Each row was made from one path, in order. Every step used is in the known rows, and no mark comes twice. Write each row's path.
Known rows
R -> W -> Z -> C -> J: [ 2.442  0.929 -1.891  1.822 -1.380  0.242  6.305  0.210 -1.548 -0.925
  3.300 -7.140  3.271  2.474  2.917  3.463 -1.135  0.359 -3.064 -0.537
  3.346 -4.691]
A -> C -> R -> W -> Z: [-0.963  1.896 -2.355  1.883 -0.168 -0.613  1.440  0.235  1.625 -0.567
  2.910 -4.071  0.037  1.736 -3.029  4.316  0.300 -0.774 -2.909  1.578
  4.412  0.794]
J -> W -> A: [ 2.520 -0.648 -1.300  2.143 -0.200  5.685  1.732  0.397 -1.119 -4.384
  4.977 -5.791 -1.697  4.091  1.648  2.254  3.131  2.876  2.854 -1.793
  1.898 -0.016]
A -> C -> R -> W: [-0.797  1.395 -1.911  2.490 -0.570 -0.945  1.569  0.565  1.692 -0.366
  3.493 -2.850  0.188  1.093 -3.538  4.195  0.557 -1.043 -1.798  1.976
  3.973  1.533]
A -> W -> Z -> C -> R: [ 2.535  0.762 -0.662  1.225  3.801 -1.490  1.486 -2.405  3.363  1.278
  5.478 -6.098 -1.966 -2.592 -1.271  2.697  0.415  4.086 -0.582  1.798
  6.595  1.453]
A -> C -> R: [-1.847  1.247 -1.231  2.264  0.162 -0.451  0.357  0.050  2.065 -1.037
  3.675 -1.523 -1.192  1.067 -6.073  3.258  0.666 -0.360  0.882  1.173
  5.066  4.262]
R -> W -> J -> C -> A: [ 2.117  0.276 -1.983  4.913 -2.877  3.841  6.116  1.143 -1.068 -0.334
  5.811 -6.783  1.294  2.566  5.001 -0.570  1.493  0.068  2.303  0.049
  0.188 -3.765]
Z -> W: [ 2.210 -0.186 -0.364  2.768  0.544  1.145  1.929 -2.433 -0.296 -3.444
  1.011 -1.695 -1.036  1.231  0.382  0.554 -1.641  1.356  4.298 -0.416
  3.652  5.073]
W -> Z -> C: [ 1.972  0.531  0.468 -0.041  0.295  2.209  3.034 -2.057 -0.463 -2.747
  3.416 -6.225 -0.977  2.484 -2.466  2.603 -0.241  2.538  0.087 -2.241
  4.868  0.698]
Z -> W -> A -> C: [ 0.650 -0.129 -0.527  1.984  4.061  1.789  1.193 -3.942 -3.867 -2.634
  2.917 -1.253 -0.881 -0.148 -2.929  3.213  0.598  1.130  1.644 -0.442
  2.671  5.837]
C -> A -> W -> Z: [ 1.683  2.124 -0.040  4.446  3.101  4.355  3.998 -2.212  3.204  4.054
  6.492 -7.661 -1.012 -0.203 -1.097  1.040  3.301  6.057  1.506 -2.488
  2.334  5.206]
C -> J: [-3.107  1.187 -2.455  4.383 -0.488 -0.535  5.641  1.965 -1.389 -1.672
  4.227 -0.937  3.221  2.406 -1.406 -0.642 -1.768 -0.150  7.473 -1.976
  6.767  1.525]
R -> W -> Z -> C -> A: [ 3.981  1.041 -0.803  2.076 -1.237  2.486  6.016 -0.578 -0.352  0.116
  3.818 -8.809  2.261  2.367  2.752  3.822  0.715  1.792 -3.994 -1.186
  1.347 -2.983]
C -> A -> W: [ 1.994  1.396  0.653  5.322  2.516  3.794  4.076 -1.617  3.384  4.380
  7.306 -5.939 -0.805 -1.141 -1.757  0.926  3.596  5.606  3.145 -1.959
  1.695  6.303]
A -> C -> R -> W -> J: [-1.046  1.552 -1.582  2.842 -0.064 -0.768  1.892  0.279  0.913 -0.372
  4.022 -2.922 -0.082  1.311 -3.271  2.978  0.233 -1.917 -0.910  2.422
  4.440  0.989]
Z -> C -> A: [ 2.691  0.481  3.505  1.998 -0.091  3.078  4.190 -3.739 -0.187  1.396
  6.663 -4.319  0.125 -0.359 -5.800  2.327  2.429  2.556  1.827 -1.799
  1.608  5.718]
A -> W -> J: [ 2.043 -0.389  0.418  4.529  3.433 -0.583  3.117 -0.530  1.475  1.249
  7.440 -3.769 -2.871 -1.839 -0.166 -0.621  0.053  3.181  5.122  1.310
  5.644  1.416]
R -> W -> A -> C: [ 2.455 -0.508 -1.964  3.309  0.806  2.187  4.953  1.445 -2.990 -0.942
  5.636 -5.280  2.483  1.094  0.945  5.922  2.506  1.139 -2.543 -0.824
  0.386 -2.135]
R -> C -> J -> W: [-1.310  1.348 -3.747  3.189 -3.772  3.324  2.612  5.808 -3.748  3.186
  3.010  0.007  1.415  2.792 -0.198  0.397 -1.602 -0.041  5.158 -3.062
  4.266 -2.231]
A -> C -> J -> W -> Z: [-4.436  1.966 -0.945  1.578 -0.858 -0.911  2.422 -1.363 -2.425 -0.178
  3.465 -1.245 -1.202  3.249 -5.684  1.678 -1.490 -0.727  0.191 -0.804
  5.125  0.765]
A -> W -> J -> C: [ 0.954 -0.723 -0.750  4.106  1.772  0.155  2.261 -0.990  1.230  0.963
  7.813 -3.688 -3.555 -2.165  0.441 -1.625  0.941  3.110  5.755  1.813
  4.350  0.460]

Write each row's path
[ 0.591  0.007 -1.812  4.113  2.221 -0.156  1.642 -0.718  2.585  0.749
  7.459 -4.127 -2.929 -2.310  0.991 -1.755  1.165  2.373  5.672  3.050
  5.430  0.725] => A -> W -> J -> C -> R
[ 1.342  1.422 -1.661  4.378 -2.270  7.383  2.912  4.693 -1.508  5.637
  4.503 -2.443  0.546  1.546 -1.938  1.611  1.973  3.055  4.279 -4.983
  0.712  2.487] => R -> C -> A
[-1.562  1.903 -4.221  2.548 -3.325  3.710  2.626  5.391 -3.812  2.924
  2.412 -1.237  1.254  3.470  0.303  0.443 -1.868  0.154  4.020 -3.449
  4.716 -2.976] => R -> C -> J -> W -> Z
[ 2.173  0.649 -1.477  0.963 -2.606  4.658  1.521 -0.087  1.388 -4.424
  1.960 -7.570 -3.070  6.246  2.864  0.717  0.322  2.916  1.037 -1.956
  3.578 -1.752] => J -> W -> Z
[-0.361 -0.640 -0.555  2.540  3.844  3.451  2.276 -0.279 -3.843 -2.091
  6.790 -2.380 -0.222  0.562 -5.516  5.138  3.754  2.379  1.762 -2.513
  2.179  3.725] => W -> A -> C
[ 1.432  1.579 -1.251  4.872 -0.021  5.789  2.740  3.610 -1.395  7.711
  6.139 -2.719 -0.597 -0.659 -1.509  0.687  1.753  3.301  4.066 -3.167
  1.660  1.913] => R -> C -> A -> W -> J
[-1.034  0.558 -1.186  2.347  4.336  0.834  1.960 -3.915 -4.779 -2.207
  2.998 -0.489  0.362 -0.225 -3.079  2.519 -0.156  0.208  2.296 -0.342
  3.680  5.502] => Z -> W -> A -> C -> J
[-4.163  1.477 -0.514  2.160 -1.302 -1.285  2.477 -0.924 -2.316  0.046
  4.024 -0.067 -1.048  2.587 -6.132  1.670 -1.269 -0.939  1.348 -0.477
  4.667  1.534] => A -> C -> J -> W
[ 2.267  0.292 -1.265  2.554  3.279 -0.163  2.277 -0.673  3.068  0.832
  5.096 -5.958 -2.535 -1.007  0.268  2.016  0.203  5.419  1.045 -0.262
  5.575  0.957] => A -> W -> Z
[-0.879  0.308 -2.126  2.604  4.466  2.973  1.339  0.052 -1.965 -2.438
  6.375 -3.064  0.698  0.261 -4.800  5.016  4.093  1.336  1.680 -0.684
  3.695  4.140] => W -> A -> C -> R
[ 0.812  0.363 -1.691  1.499  0.486  4.211  0.204 -0.505 -0.732 -3.494
  4.815 -5.017 -2.013  3.396 -0.872  3.206  3.235  1.447  0.615 -0.046
  2.682  0.836] => J -> W -> A -> C -> R
[ 4.122  0.350 -1.224  1.547 -1.654  1.239  5.528  0.238 -0.638 -1.439
  3.277 -7.925  1.960  2.439  3.125  4.147 -0.303  1.317 -3.723 -0.770
  2.257 -4.251] => R -> W -> Z -> C
[ 2.046  2.103 -5.252  3.045 -0.388  1.436  3.009  2.800  4.495 -3.007
  2.051 -7.984  3.121  2.844  4.822  2.607  0.714 -0.104 -0.141  1.879
  5.770 -1.551] => C -> R -> W -> Z
[ 1.752  1.342 -1.600  4.523 -0.497  5.744  2.392  3.828 -0.548  7.786
  5.506 -2.616 -0.274 -0.880 -1.777  1.895  2.028  4.137  3.182 -3.617
  1.174  2.465] => R -> C -> A -> W
[ 3.139  0.407  3.625  2.117  1.767  1.398  3.687 -4.595  0.615  3.441
  7.816 -4.445 -0.830 -2.751 -5.731  2.551  2.475  3.600  0.707 -0.455
  2.157  5.620] => Z -> C -> A -> W
[ 2.451  1.209 -0.868 -0.296 -2.072  3.342  0.811 -1.733  1.711 -3.984
  2.378 -7.664 -2.460  4.739  1.315  1.381  0.476  1.528 -0.576  0.087
  4.575 -1.284] => J -> W -> Z -> C -> R
[ 2.391  1.426 -4.511  3.926 -1.079  0.950  3.107  3.384  4.598 -2.705
  2.864 -6.264  3.380  1.993  4.204  2.513  0.981 -0.414  1.520  2.344
  5.075 -0.481] => C -> R -> W
[-0.155  0.151 -5.734  2.799 -4.481  3.056  1.519  1.996  3.254 -3.278
  4.081 -5.220  0.780  1.529  3.921 -0.072  2.759  0.488  4.159  1.907
  2.105 -1.600] => J -> C -> R -> W
[ 1.921  1.671 -4.091  4.448 -0.256  1.137  3.582  2.953  3.454 -2.805
  3.616 -6.428  2.879  2.246  4.600  0.689  0.528 -1.735  2.741  2.995
  5.758 -1.246] => C -> R -> W -> J
[-0.332  0.598 -6.242  2.224 -4.013  3.379  1.460  1.571  3.149 -3.477
  3.483 -6.346  0.605  2.173  4.384  0.055  2.498  0.779  3.087  1.549
  2.518 -2.294] => J -> C -> R -> W -> Z
[-2.835  2.210 -3.170  2.539 -1.454  0.965  4.315  0.655 -1.282 -2.527
  2.766 -4.033  1.364  4.947  1.196 -1.156 -1.921 -0.034  4.341 -1.689
  6.723 -1.530] => C -> J -> W -> Z
[ 2.839  0.638  3.938  2.484  2.260  1.494  4.104 -4.899 -0.173  3.495
  8.314 -4.580 -1.100 -2.479 -5.512  1.318  2.137  2.725  1.609  0.009
  2.629  5.130] => Z -> C -> A -> W -> J
[-2.505  1.438 -2.442  3.433 -2.043  0.400  4.394  1.137 -1.209 -2.200
  3.697 -2.317  1.640  4.091  0.466 -1.209 -1.607 -0.364  5.957 -1.206
  6.081 -0.454] => C -> J -> W
[-0.049  0.502  1.457  0.768 -1.514 -1.048  4.006 -2.598 -2.510 -1.012
  5.198 -1.967  0.872  0.939 -4.102  1.101 -1.157 -0.646  2.694  0.195
  5.195  0.897] => Z -> C -> J -> W
[ 2.384  1.155 -5.078  3.921  1.329  2.146  3.125  3.114  2.713 -3.051
  4.104 -6.808  4.121  1.337  4.122  3.638  2.713 -0.074  1.200  2.030
  4.617 -0.323] => C -> R -> W -> A
[ 0.044  0.628 -1.992  3.157  0.329  1.971  1.143 -3.263 -0.875 -3.876
  2.145 -2.355 -1.647  1.185  2.098 -3.071 -1.123 -1.197  6.662  2.203
  4.449  3.272] => Z -> W -> J -> C -> R
[-0.761  0.215 -2.198  3.705 -3.822  6.772  2.638 -0.716  1.446 -0.467
  6.046 -4.818 -1.208  1.721 -0.338 -1.364  4.504  3.683  6.393 -2.507
 -0.817  3.244] => J -> C -> A
[ 2.798  0.506  0.128 -0.317 -2.391  3.619  1.469 -2.001  0.330 -3.746
  2.680 -7.221 -3.088  4.872  0.772  1.465  0.226  2.290 -0.474 -1.130
  3.493 -1.500] => J -> W -> Z -> C
[ 3.386  0.342 -0.388  1.145  0.885  0.208  3.084 -1.257  0.246 -1.640
  5.501 -5.063  2.745 -1.024 -1.626  4.493  1.818 -0.399 -0.676  2.346
  4.186  1.052] => Z -> C -> R -> W -> A
